Each row comes from the steps of one path. Every step used is in the known rows, and no mark comes twice. Write the path behind each row, first mark first.
(in the rows, 128 means zero)
Known rows:
V -> X -> G: [116 150 137 148 154 156 159 126 169 126 116 112 139 127  93 134 162 128
 119 148 113 119  88 151 118  83 136 188  95 155  83 135 122 149 124 122
 143 138 126]
M -> H -> R -> X: [210 124 161 111 151 165 107 145 104 152 119 196 116 166 138 116 124 131
 136 129 120 123  96 136 144  88 104 140 145  97  99 111 153  86 131 119
 118  81 125]
M -> F -> R -> X: [241 139 138 136 132 120 123 103 159 144  73 152 135 159 124 113 151 111
 147 123 158 129 127 110 130 158 143 131 175 103  97 107 174 118 118 111
 104 114 148]
G -> X -> V -> H -> M -> F -> R: [172 141 154  97 166 113 176 100 173 106  58  78 167 169  92 146 170  87
 157  64 183 144 130 191 136 202  91 146 190  94 131  89 116 188 119 108
 108 176 103]
X -> G -> H -> M: [139 170 142 110 136 126 153 120 175 170 129  90 114 167  88 128 116 107
 131 111 129 147 116 140 148 144 120 191  90 134  80 158 139 157 156 122
 108 113 128]
R -> X: [188 136 126 124 118 137 122 139 145 126 122 133 140 137 121 122 133 112
 109 150 131 124 114 134 107 123 143 136 141 119 110 135 141 118 100 124
  99 109 136]
H -> G: [123 112 141 144 174 146 143 130 127 131 133 120 123 130  79 113 118 124
 108 117 127 136 150 160 121 146 150 132 128  95 124 130 143 104 149 148
 127 136 121]
Y -> R -> H -> M -> X: [ 89 141 131  96 138 171 119  89 117 149 133 113 137 103 108 107 104 102
 142  97 116 103 114 127  95 106  93 155 160  79 152 196 128 145 135 124
 105 107  78]
Q -> X: [156  97 149 116 115 138 141 156 110 144 144 133 139 123 120 126  95 142
 134 126  97 135 132 124 153 123 132 133 137 160 132 152 117 130 131 119
 138 137 148]
F -> R -> Y: [155 107 159 129 122 138 130  88 162 145 129 158 122 147 114 124 150 141
 182 125 132 126 145 140 115 181 117 153 138 150 137 103 138 119 104 111
 148 125 137]
V -> H -> R -> Y: [171 141 160 109 129 171 126 102 197 102 133 192 149 120 143 101 151 150
 150 102 122  81 121 187 122 153  83 117 146 145 147  83 116 142 112 115
 165 145 125]
F -> M -> X -> G -> H: [139 150 119 108 153 176 138 106 129 168 165 106 112 111  90 127 132 103
 107 157  93 128  70  71 129 120 136 175 137 168  68 134 151 179 130  98
 143 152 132]
F -> R -> X -> V -> H: [191 122 144 128 146 121 142  97 151  96 105 115 187 176 134 129 146  70
 139 128 144 164 111 146  90 156  87 162 184 108 113 103 140 153  60  78
 127 164  96]
Q -> X -> G -> H: [172 121 155 104 106 134 164 141 124 164 144 123 128 147  93 143  86 123
 159 146  84 146 110  87 163 127 144 195 100 169  80 156 141 161 149  99
 134 152 160]
X -> V -> H: [121 111 132 108 153 139 159 104 136  77 131  96 188 133 138 123 146  96
 106 110 133 144 113 146 108 132  84 134 151 123 127 106  99 166  92 103
 149 187 115]
G -> H -> R: [192 166 162 118 133 124 150 140 110 141 111 161  98 170 120 115 105 145
 171 126 109 134 102 119 157 126 111 123 135 104 132 129 161 126 145 106
 141 140 133]
R -> F -> M -> H -> G -> X: [136 100 164 140 203 165 117 128  63 151 130 174 120 162  48 140 132 128
  93 137 124 108  91 117 124 179 108 156 170 125 100 107 139  74 156 135
 123 162 164]
Y -> M -> X -> V: [ 95 113  96  77 201 194 148  87  96 103 123  96 135 121 111 131 134  86
 105 131  62 116 115 124 116  99 126 115 143 131 119 144 101 158  96 100
 157 176 113]
M -> F -> R -> Y: [202 116 147 129 131 146 138  64 174 135 107 171 132 131 125 102 183 154
 170  97 150 105 147 127 132 190 135 141 158 142 126  75 141 125 123 129
 153 129 173]
Y -> R: [119 115 161 113 122 121 117 132 105 124 134 137 104 138 140 108 145 127
 174 138 126 129 127 144 108 120 126 155 126  79 132 151 129 150 149 124
 157 135 142]
Q -> X -> G -> H -> R -> F: [203 136 172 133 133 144 158 116  96 157 102 196 112 176  80 131  80 141
 189 152  56  99 115 106 189 133 111 167 147 158  84 136 145 161 152  82
 145 172 162]
M -> X: [115 117 110 114 130 156 130 107 122 138 134 126 124  83 109 136 123 106
 122 140 112 113 118 122 124 117 117 116 147 129 113 129 122 151 118 136
 123 134  90]
Y -> R -> F -> M: [132 126 148 135 144 144 106  98  81 134 128 180 108 163 130  88 155 154
 151 159 111 106 104 122 106 153 102 154 181 111 129 146 125 133 142  93
 172 160 178]
Q -> X -> G -> H -> M: [165 133 177  96 122 139 167 150 151 179 135  97 126 156  85 129  82 124
 139 109 104 152 124 128 172 141 124 191  97 161  89 177 133 154 163 105
 124 125 138]
G -> X -> V -> H -> R -> Y -> M: [153 137 161  61 187 203 169 100 166  67 112 146 140 164 113 140 161 116
 164 120  81  75  99 207 103 158 108 124 152 159 145  89  83 167  92  84
 176 208 134]
D -> X -> V -> H -> R -> F -> M: [194 136 136 153 212 201 130  58  98  70  86 142 173 177 130  74 206 135
 110 126  74  86  83 174 141 124  33  99 211 121 140  66  76 169  95  59
 189 203 150]
R -> H -> V: [124 135 122 127 131 158 156 119 127 100 101 115 159 133 111 132 107 117
 105 117  95 112  96  62  78 130 125 155 159 132 147 118 125  93 108  81
 112 120  96]
M -> F -> R -> X -> V -> H -> G: [225 113 155 136 196 147 162  81 168  99  80 119 198 164  89 103 163  80
 106  89 153 152 139 154 117 181 121 156 204  69 106  84 157 143  99 109
 127 177 126]
D -> H -> R: [156 145 160 146 147 151 121 114 150 124 113 198 115 132 117 119 117 126
 140 118 131 129 101 138 150 117 133 118 153  75 155  94 120  92 152  99
 177 106  78]
R -> F -> M: [145 137 123 155 155 149 107  97 103 133 127 171 133 150 121 104 146 157
 102 151 111  90 101  99 127 155 101 123 172 163 123 122 131 112 116 101
 145 164 166]
Q -> X -> V -> H -> G: [135  70 172 111 183 170 174 134 117  97 141  97 202 134  91 116 101 104
 100  93  97 156 140 167 135 147 108 142 157 130 132 122 103 146 111 110
 160 201 120]
D -> H -> M -> F -> R -> X: [234 147 162 139 134 127 123  77 219 153  71 166 149 157 103  98 142  99
 117  87 191 159 112 138 139 179 135 151 184  63 128 112 150  83 135 118
 116  74 106]
Y -> M: [117 134 129 106 163 150 125 120 128 125 120 126 113 148 139 123 116 119
 126 135  96 128 133 121 113 123 138 120 107 147 133 158 137 108 130 113
 145 143 141]
Q -> X -> G -> H -> M -> F: [201 143 165  87 129 148 172 118 176 164 105 106 136 148  83 106 116 138
 135  84 116 131 117 112 195 151 143 185 119 150  80 156 139 162 178 120
 122 134 180]
V -> H -> R: [159 148 148 132 140 140 116 126 162 114 111 173 139 136 148 120 120 122
 146 116 129 124 115 173 132 130  83 113 151 112 141 103 136 143 135 114
 144 149  96]

Write each row's path:
[116  98 160 115 188 142 137 159  88 145 139 131 120 142  64 159 121 106
 122 119 135 135 117 144 126 159 138 162 123  95 105 118 137  94 171 157
 108 127 116]
M -> H -> G -> X
[138 101 135 126 122 150 136 136 132 156 141 124 126 119 102 153 103 118
 139 146  90 121 126 122 156 113 156 170 114 177  80 142 122 171 141 105
 139 127 127]
Q -> X -> G
[107 138 152 160 144 182 191 115 207  91  90 118 152 115  68 138 155 107
  80 140 102 134  53 116  94 108 137 216 116 105 108  97  81 104 137  89
 186 122  82]
D -> H -> V -> X -> G
[131 134 135 116 143 165 113  74  85 158 145 155  99 141  92 106 139 116
 153 183  77  92  78  79 110 151 102 201 158 121  75 155 140 194 146  87
 162 186 162]
Y -> R -> F -> M -> X -> G -> H
[108 145 143 144 155 168 192 138 177  99  80  81 133 137  80 136 171 125
 101 150  87 114  77 130  97 102 129 208 114 137  97 121 108 138 128 101
 148 131 104]
H -> V -> X -> G
[160 150 177 122 126 134 218 166 138  99  83  91 155 148 105  94 141 148
 104 129  95 162  59 101 104 143 103 196 123 115 126 131 123  99 129 108
 149 164 147]
G -> H -> V -> X
[123 154 145 136 143 173 184 134 135  89  89 102 177 119 101 112 125 136
  85 116  96 113  57  83  69 101 110 175 142 137 146 133 116  74  93  93
 131 130 105]
R -> H -> V -> X
[192 165 137 134 137 160 112 122 204 115 110 168 143 153 119 145 137  92
 131 155 123 101 102 173 120 108 116 150 150 136  73 108 145 169 113  95
 111 123  80]
V -> H -> R -> X -> G
[ 99 126 102 101 164 173 124 100 120 129 130 124 110 107 118 125 111 104
 112 144  79 116 124 117 111 115 132 112 134 148 119 161 132 136 123 124
 138 152 110]
Y -> M -> X
[117 111 160 130 195 161 182 123 127  96 125 103 148 141  31 157 128  81
 106 119 137 141 105 160 119 161 164 151 164  57 144  84  77 122 135 118
 154 165  82]
D -> H -> G -> X -> V
[131 142 114 106 123 145 146 104 142 154 135 106 126 108  81 141 112  83
 138 148  94 129  99  91 129 120 133 181 111 133  68 141 139 186 135 122
 118 150 115]
M -> X -> G -> H
[158 157 127 114 149 160 149 113 131 159 120 143  90 126  88 144 102  97
 163 151  80 105 103 117 161  93 125 155 131 116  76 125 158 191 147 102
 139 133  91]
M -> X -> G -> H -> R
[114 116 115 101 177 200 135  89 124 100 161  92 176 102 127 110 162  99
  79 123 114 125  79 118  96 123  88 124 193 148 123  97  96 192  78  90
 167 194  96]
F -> M -> X -> V -> H
[124 147 142 139 170 149 145 140 114 125 130 107 150 126  45 162  85 108
 129 124 126 103 119 122  89 159 156 143 151 116 139 141 142 107 126 127
  83 135  95]
R -> H -> G -> X
[121 118 153 145 168 138 128 122 165 107 130 132 172 122 103 113 107  99
  89 108 142 143 142 169 106 170 110 134 139 102 116 116 142 123 138 142
 131 161 103]
V -> H -> G
[219 129 165 111 181 195 100 147 100 167 143 203 106 179 138 103 144 145
 102 140 115 126  61 115 134  87 109 135 163 125  96 103 171  79 124  94
 136  78 132]
F -> M -> H -> R -> X
[198 150 138 112 113 141 178 143 171 126  91  96 131 172  84 141 132  86
 110 162  90 133  73  81 106 148 150 211 124 119  66 127 142 138 117  76
  98 118 123]
R -> X -> G -> H -> V
[160 106 156  95 125 145 136 123 138  88 126 113 182 159 146 103 166  86
 136 139 126 144  93 171  81 122  95 171 166  69 122 137 106 168  89  98
 148 165 132]
Y -> R -> X -> V -> H
[125  90 174  72 206 200 143 125 120 133 144 157 121 144  63 138 128 120
 114 111  98 105 114 159 103 184 140 167 102 151 108 118 126  67 150 155
 147 140 160]
R -> Y -> M -> H -> G -> X
[119 124 121  93 149 130 170 144  99 102 119  76 132 145  84 175 154 109
 153 136 116 117 113 153 119 131 144 131 156 115 129 100  85 172 106 105
 116 178 118]
G -> X -> V
[185 158 139 133 164 171 133  91  74 152 120 197 104 148 101  95 113 151
 137 154  77  85  82  84 152 144  76 119 200 136 124 119 156 137 125  93
 149 181 149]
G -> H -> R -> F -> M -> X
[198 141 181 108 129 147 163 152 122 166 135 160  99 171  97 133  82 134
 190 143  68 123 109 118 182 113 141 168 122 154  90 143 150 164 158  79
 154 138 138]
Q -> X -> G -> H -> R
[224 131 141  96 180 153 142  69 167  86  72 123 182 178 146 109 169  79
 126 113 124 146 106 120  99 160 110 141 180 119 101 115 148 139  82  82
 144 189 146]
Y -> M -> F -> R -> X -> V -> H
[131 120 138  95 154 180 135  88 166 121 139 155 126 137 133 106 140 142
 125 130  93  97 124 136 103 153 135 136 105 185 131 136 120 108 106 123
 165 137 178]
R -> Y -> M
[170 107 163 101 106 150 194 160 137 125 115  92 122 155  83 147  94 117
 136 139  60 145  97  70 145 146 139 203 117 161  77 136 128 152 148  72
 137 150 141]
Q -> X -> G -> H -> V
[192 111 139 128 159 131 150 112 114 127 107 112 145 181 111 137 149  88
 153 146 124 150 126 134 110 129 123 149 173 102 111 122 144 136  65  73
 121 139 108]
F -> R -> X -> V
[177 159 172  85 119 133 139 140 172 174 117 108 109 185 102 115 135  99
 154 140 133 146 106 163 122 136 131 223 114  86  72 194 152 161 162 113
 102  96 149]
Y -> R -> X -> G -> H -> M
[141 167 156 133 133 128 181 133 155 142 118 104 149 143  90 117 136 124
 127 149 111 149  73 114 123 102 130 213  78 145  74 156 136 143 135 128
 148 158 153]
V -> X -> G -> H
[186 129 136 144 142 106 127  87 141 139  84 148 122 138 130 114 155 123
 170 105 150 133 143 105 144 161 134 131 167 107 119 102 165 131 146 119
 139 133 142]
M -> F -> R
[122 111 145 137 117 113 118  94  83 116 103 178 121 154 130 114 137 137
 175 152 110  95 137 133 120 148  99 154 154  84 138 152 119 142 144 116
 151 164 162]
Y -> R -> F
[169 156 119 134 148 152 144  76 107 147  96 182  97 133  80 139 104 112
 170 161  67  69 110 103 167 124  94 156 157 114  80 119 148 184 146 102
 128 166 123]
M -> X -> G -> H -> R -> F
[205 128 185  69 152 206 160 111 151 153 138 181  99 172  97 116  99 154
 176 140  26  92 105 124 165 140 141 172  85 207 100 141 140 143 133  74
 192 155 182]
Q -> X -> G -> H -> R -> Y -> M
[209 123 194  95 122 186 170 124 150 164 151 184 112 153  85 123 108 164
 187 132  61  99 107 127 186 135 132 178 104 188  95 117 132 159 136  88
 176 135 169]
Q -> X -> G -> H -> R -> Y
[169 147 124 130 134 144 146  98 129 132 114  80 137 144 107 120 154 107
 139 142  85 149  91 128 146 118 133 178  86 133  77 132 113 180 156 104
 143 138 157]
D -> X -> G -> H
[142 149 140 115 118 123 152 118 144 151 136 114 120 150 102 146 109 107
 149 136 111 143  99  99 136 129 141 185  89 134  74 135 146 162 140 111
 131 143 138]
X -> G -> H
[127 138 150 140 140 155 194 155 149  85  82  94 149 131 104 108 155 150
  96 132  97 132  83 136  94 119 110 170 135 115 135 128 107  96 115 113
 147 145 121]
H -> V -> X
[193 164 160 140 130 111 150 113  93 128  85 196 116 180 112 102 104 154
 174 133  91  99 110 105 168 154  84 129 158 105 126 124 149 121 147 107
 136 170 160]
G -> H -> R -> F
[171 124 129 112 143 156 145 119 156  83 121 103 204 139 134 121 153  91
  92 130 134 138  93 147  97 129 102 152 168 115 118 107 102 153  64  98
 119 169 121]
R -> X -> V -> H
[115 139 170 127 135 164 175 141 117  88  92 106 157 134 120  98 143 136
 133 129  87 120  58  97  38  95 109 202 151  89 160 166 113  95 122  86
 154 138 115]
Y -> R -> H -> V -> X
[195 181 181 133 155 125 187 100 196 171  71 102 137 172  85  97 157 132
 162  87 156 156  97 138 153 148 116 221 106 116  80 146 167 142 162 126
 133 131 150]
V -> X -> G -> H -> M -> F -> R
[113 104 129 137 227 204 148  54 101  90 132 126 193 116  65  96 151  98
  48 126  91  92 109 140 109 164  70 124 221 118 114  92 105 158  88 106
 161 226 117]
R -> F -> M -> X -> V -> H -> G
[124 129 151 131 166 132 150 161 122 133 118 107 119 129  52 158 116 109
 127 129 129 121 139 173 122 172 162 132 143 107 124 124 134 124 155 149
 103 149 106]
H -> G -> X
[124  88 166 100 248 197 155 154  62 132 156 105 131 168  49 143 161 106
  87 120 113 147  80 137 118 137 132 160 159 102 104  97 113 110 132 108
 144 158 134]
F -> M -> H -> G -> X -> V
[139 158 110 145 178 201 101  57 150 125 116 197 127 120 103 131 143 112
 114 159  86  54  86 123 132 127  69 134 204 162  82  92 135 199 115  81
 151 177  93]
V -> H -> R -> F -> M -> X -> G
[132 127 120  80 206 205 148  86 121  81 111 132 139 132 132 116 127  81
 118 120  67 107 114 158 119  94  82  96 164 123 131 116 117 176  92  86
 171 201  75]
Y -> M -> X -> V -> H -> R
[176 195 163 116 152 154 193 107 200 142  78  90 154 151  81  85 166 147
 110  86 140 134  81 139 161 121 133 206  98 126  76 157 139 145 169 146
 132 134 176]
V -> X -> G -> H -> M -> F
[111 140 142  84 149 142 168 138 167  88 100  61 173 153  93 153 146  90
 116  92 159 128 106 208 117 174  87 142 160 119 144 118  75 178 111 113
 101 179  85]
G -> X -> V -> H -> M
